Each row comes from the steps of one path. Every step used is in the known rows, and no mark comes twice. Write the path behind each row, first mark first.
Known rows
selupu -> milib -> turez -> tezun -> tolam: [-15  -6  -1   0   3  -4   3   1 -11   3 -33  -6  14   5   4 -13 -21   2
   2  -1 -10  31   3  -1  -4]
milib -> tolam: [-18   0  18  -1  -1   1   5 -14  -6   2 -14   1  -8 -13   8   3  -5   7
   2   6 -11  27  -4   4  -4]
kavo -> tezun: [ -7  -5   3   1   2   2  -4  -5  10   6  -9   4  -2 -19   6  -5  -7   6
   4  -6  -2   5  -5   3  -5]
tezun -> ranopi -> milib: [ 13 -12   9   6  -3  -2   6  -4 -25   5 -14   2   3 -14   6  -1 -11   7
   7   9   9  34   4  -3  -4]
milib -> kavo -> tezun: [-12  -5  18   1   6   3   2  -3   6   9  -8   8   3 -17  10  -5 -14  12
   8 -12   9  19  -6   4 -10]
tolam -> milib -> ranopi -> tezun -> selupu: [-11 -12  15  13  -9  -1   1  20  10   6 -34  -4   1  -8   2  -9 -26  10
  -7  18   6  53  -3   1  -6]
kavo -> tezun -> ranopi -> milib: [  2 -15   6   7   0   0   4   4 -11  12 -17   7   8 -22  10  -5 -15   7
  12   0   5  29  -1  -3  -8]
milib -> ranopi: [-18  -5   9   3   2   3   0 -17   8   4 -15   1  -4 -10   6  -2  -5  11
  -9   3   4  25  -2   1  -5]
kavo -> tezun -> turez -> milib: [ -7  -6 -13   4   8   2  -3  -4   3   2 -28   4  26 -18   0 -19 -11   4
   9  -4  -3   9   1   3  -9]
ranopi -> tezun: [ 12 -10  13   0   1  -2   1  23   7   3  -1   0  -4   1   2   1  -6   6
  -3  10  -5  23  -2   4  -5]
ranopi -> milib -> tolam -> tezun -> turez: [ -1  -7  17   6  -3  -5  11  13  -7   5 -39  -1   5  -4   8   6 -14  13
  10  15 -23  27  -7   4  -8]
selupu -> milib -> tolam -> tezun -> turez: [-25  -6  15   4  -2  -8  11   2  -8   0 -44 -10   6   8   2   2 -11   8
   5   7 -18  27 -10   3  -6]
tolam -> milib -> ranopi: [-17  -3  11   6  -3  -1   1 -12   7   3 -20  -2  -7 -14   4  -2  -7  14
 -13   9   8  32  -6   6  -5]
turez -> tezun -> selupu -> milib -> kavo: [ -4 -10   5   3   3   0  -2  12 -26   5 -29  -6  22   6   0 -18 -28   1
   2  -5  18  45   3  -2  -6]
selupu -> milib -> kavo -> tezun: [-20 -11   9   1   9  -2   5   5 -14   8 -11   3   7   0   9   1 -10   8
   4 -16  12  35  -8   1 -11]
selupu -> milib: [ -6  -7  -3  -1   3  -3   3  -3 -24   0  -5  -6  -2   7   1   2   2   2
  -5  -1   5  26  -3   0  -3]
milib -> turez -> tezun -> ranopi: [ -9  -5  11   4  -3   1  -1  -9  10   3 -28   0  14 -18   6 -25 -25  10
   3   0   1  16   8   0  -2]
selupu -> milib -> tolam -> tezun -> kavo: [-14  -1  13   1  -1  -9  11  -8 -34  -2 -21 -15   3   5   2  -3  -8   5
   1  10 -20  43 -10   3  -3]
kavo -> tezun -> tolam -> milib -> selupu: [-30  -4  16   7  -5   0  11 -12   2  14 -37   1  -6 -25   7  -6 -20   7
  -1   1  -6  18  -8   5  -7]
tolam -> milib: [  1   0   8   2  -5  -2   2  -8  -4  -3  -9  -4 -10 -14   0  -2  -3   9
  -6   9   6  18  -5   8  -2]
turez -> milib -> tolam: [-19   3  -2  -2   1   2   3 -17 -26  -2 -16   0  10 -10   6  -5   0   5
   2  11 -15  35   1   5  -6]
tezun -> ranopi: [  3  -5  14   3  -4   0   2 -21  -7   1 -16  -2  -1 -18   0 -12 -11   6
   4   5  13  20   3  -2  -1]
selupu -> milib -> tolam -> tezun -> ranopi: [-25  -5  18   4  -8  -9  15  -8 -24   2 -36 -12   3   2   4  -3 -12   8
   7  13  -8  42  -7   0  -4]
ranopi -> tezun -> selupu: [ 11 -11  12   6  -5   0  -1  21   1   2 -19  -3   0  -4   1  -9 -20   2
   3  12  -1  34   1  -2  -4]
tolam -> milib -> turez -> tezun: [ -8   0   6   3  -4  -1  -3   7  13  -1 -21  -3   5 -13   5 -14 -17  14
  -8   4  -6  14   0   9  -3]

Which path is each row?
[ -6 -10   8   3   0   2   9   2 -25  12 -13   5  -7  -6  13  10  -4  10
 -10   1  -5  26  -1   2  -7] : ranopi -> milib -> selupu
[-12  -4  20   4   0  -1   5   2   5   8 -12   4  -1 -22   9  -5 -14  15
   3  -6  11  26 -10   9  -9] : tolam -> milib -> kavo -> tezun
[-10  -7  16   6   0   5   0  -3   1   9 -26   5   8 -22   9 -17 -30   8
  12  -8  13  31  -3  -1  -8] : milib -> kavo -> tezun -> selupu
[ 22  -9  15   2   4  -4   1  15  -6   0   4  -3   1  -6  -1  -8 -11   3
  -1   8  -5  31  -1   2  -4] : ranopi -> tezun -> kavo
[ -7 -13  16   4   3   0   1  16  17   7 -12   2  -1   0   6   2  -8  11
  -9   9  -3  36  -2   1  -8] : milib -> ranopi -> tezun
[-23  -7   1   3  -1   0  -1   5 -25   5 -39  -8  16   2   2 -14 -25  -5
   3   3  -4  48   2  -2  -3] : turez -> tezun -> selupu -> milib -> tolam
[-22  -5  -1   0   0  -3   4  -6 -14  -1 -14  -4  -2   6  10  -1  -5   9
  -4  -4  -4  30  -3   0  -4] : selupu -> milib -> turez
[-21  -6  -3   6  -5  -1   2  -7 -20  -1 -32  -7   4   2   8 -14 -20   4
   1  -2   1  42   1  -5  -3] : tezun -> selupu -> milib -> turez
[-28  -5   9  -1   2  -3   8  -7 -27   2 -16  -4  -3   4   7   7  -1   3
  -2   2  -7  43  -6   1  -5] : selupu -> milib -> tolam
[-15  -2  15   4  -5   0   6  -4  -3   9 -38  -5   2 -14  -1 -11 -23   4
 -10  10  -4  18   0   7  -4] : turez -> tezun -> tolam -> milib -> selupu
[  1  -8  -9   3   1   0  -6   7 -19   2 -30 -10  17   5  -4 -19 -21  -5
  -1   1   7  31   4  -3  -2] : turez -> tezun -> selupu -> milib
[  0 -12  12   3   7   0   5  16 -12  13  -6  11   6 -13  16   7 -13  13
  10  -8   6  34  -6   2 -13] : ranopi -> milib -> kavo -> tezun
[ -1   8   1   0  -2  -4   7 -18 -33  -6 -21 -11  16 -10   0 -15  -8   7
   5  18 -26  35  -4   7  -4] : turez -> milib -> tolam -> tezun -> kavo
[  6  -3  17   4 -10  -5   6 -14   1   0 -25  -9  -1 -13  -1 -12 -13  11
   6  14   2  12  -2   2  -1] : tolam -> tezun -> ranopi
[  2  -8  14   8 -11  -6  10   3 -12   4 -32  -3   4  -9  13  -4 -18  19
   9  13 -11  29  -1   0  -5] : tolam -> tezun -> ranopi -> milib -> turez
[ 11 -11  -4   4   6  -2   0  23  -1  -2 -20   0  23   1  -4 -11  -9   4
   3  12  -6  24   4   3  -8] : ranopi -> tezun -> turez -> milib
[ -6  -5  -3   0   7  -3  -1   1 -20  -2 -16  -8  19   1   4 -22 -17   3
  -5  -8  -7  31   2   0  -3] : selupu -> milib -> turez -> tezun -> kavo
[-18  -4  -3   4   3   4   5 -15 -12   3 -35   2  17 -10   2 -14 -10   6
  -7   0  -4  14   4   2  -8] : tezun -> turez -> milib -> selupu
[  0  -5  -2   5  -9  -6   2   0 -23  -1 -35 -16   3   8  -2 -10 -16   3
   3  10  -2  30  -5  -1  -2] : tolam -> tezun -> selupu -> milib
[  0   0   2  -3   5   1   2 -14 -27  -2  -6   2  17  -6   3  -8  -5  10
   1   3   9  35   3   4  -8] : turez -> milib -> kavo
[-11  -5  22   2   4   0   7 -10   3  11 -21   5   2 -20   7  -7 -23   7
  16  -4   4  29  -4   1 -10] : milib -> kavo -> tezun -> tolam
[ -1  -9  17   8   1  -5   4  16   4   3 -11  -5   3  -9   1  -6 -16  10
 -12  15   2  51  -5   4  -6] : tolam -> milib -> ranopi -> tezun -> kavo
[-12   2  14   5  -9  -4   8 -16   0   0 -30  -5  -8 -18   5  -7 -19  12
   2  12  -7  30  -3   5  -2] : tezun -> tolam -> milib -> turez
[  7 -11  12   3   8  -2   5  26  -4   1 -21   4  28   2   0 -10 -16  10
   5   7   5  37   3   3 -13] : ranopi -> tezun -> turez -> milib -> kavo
[ 10 -13  15   5   4  -2   2  27  20   2 -17   1   5  -1  -1  -4 -14   5
   2   7  -3  16  -1   2  -6] : ranopi -> tezun -> turez
[ 10   0   7   5 -12  -1  -1  -6  -1  -1 -32 -11  -1  -8  -1 -14 -20   7
   5  15  -6  15  -3   2   0] : tolam -> tezun -> selupu
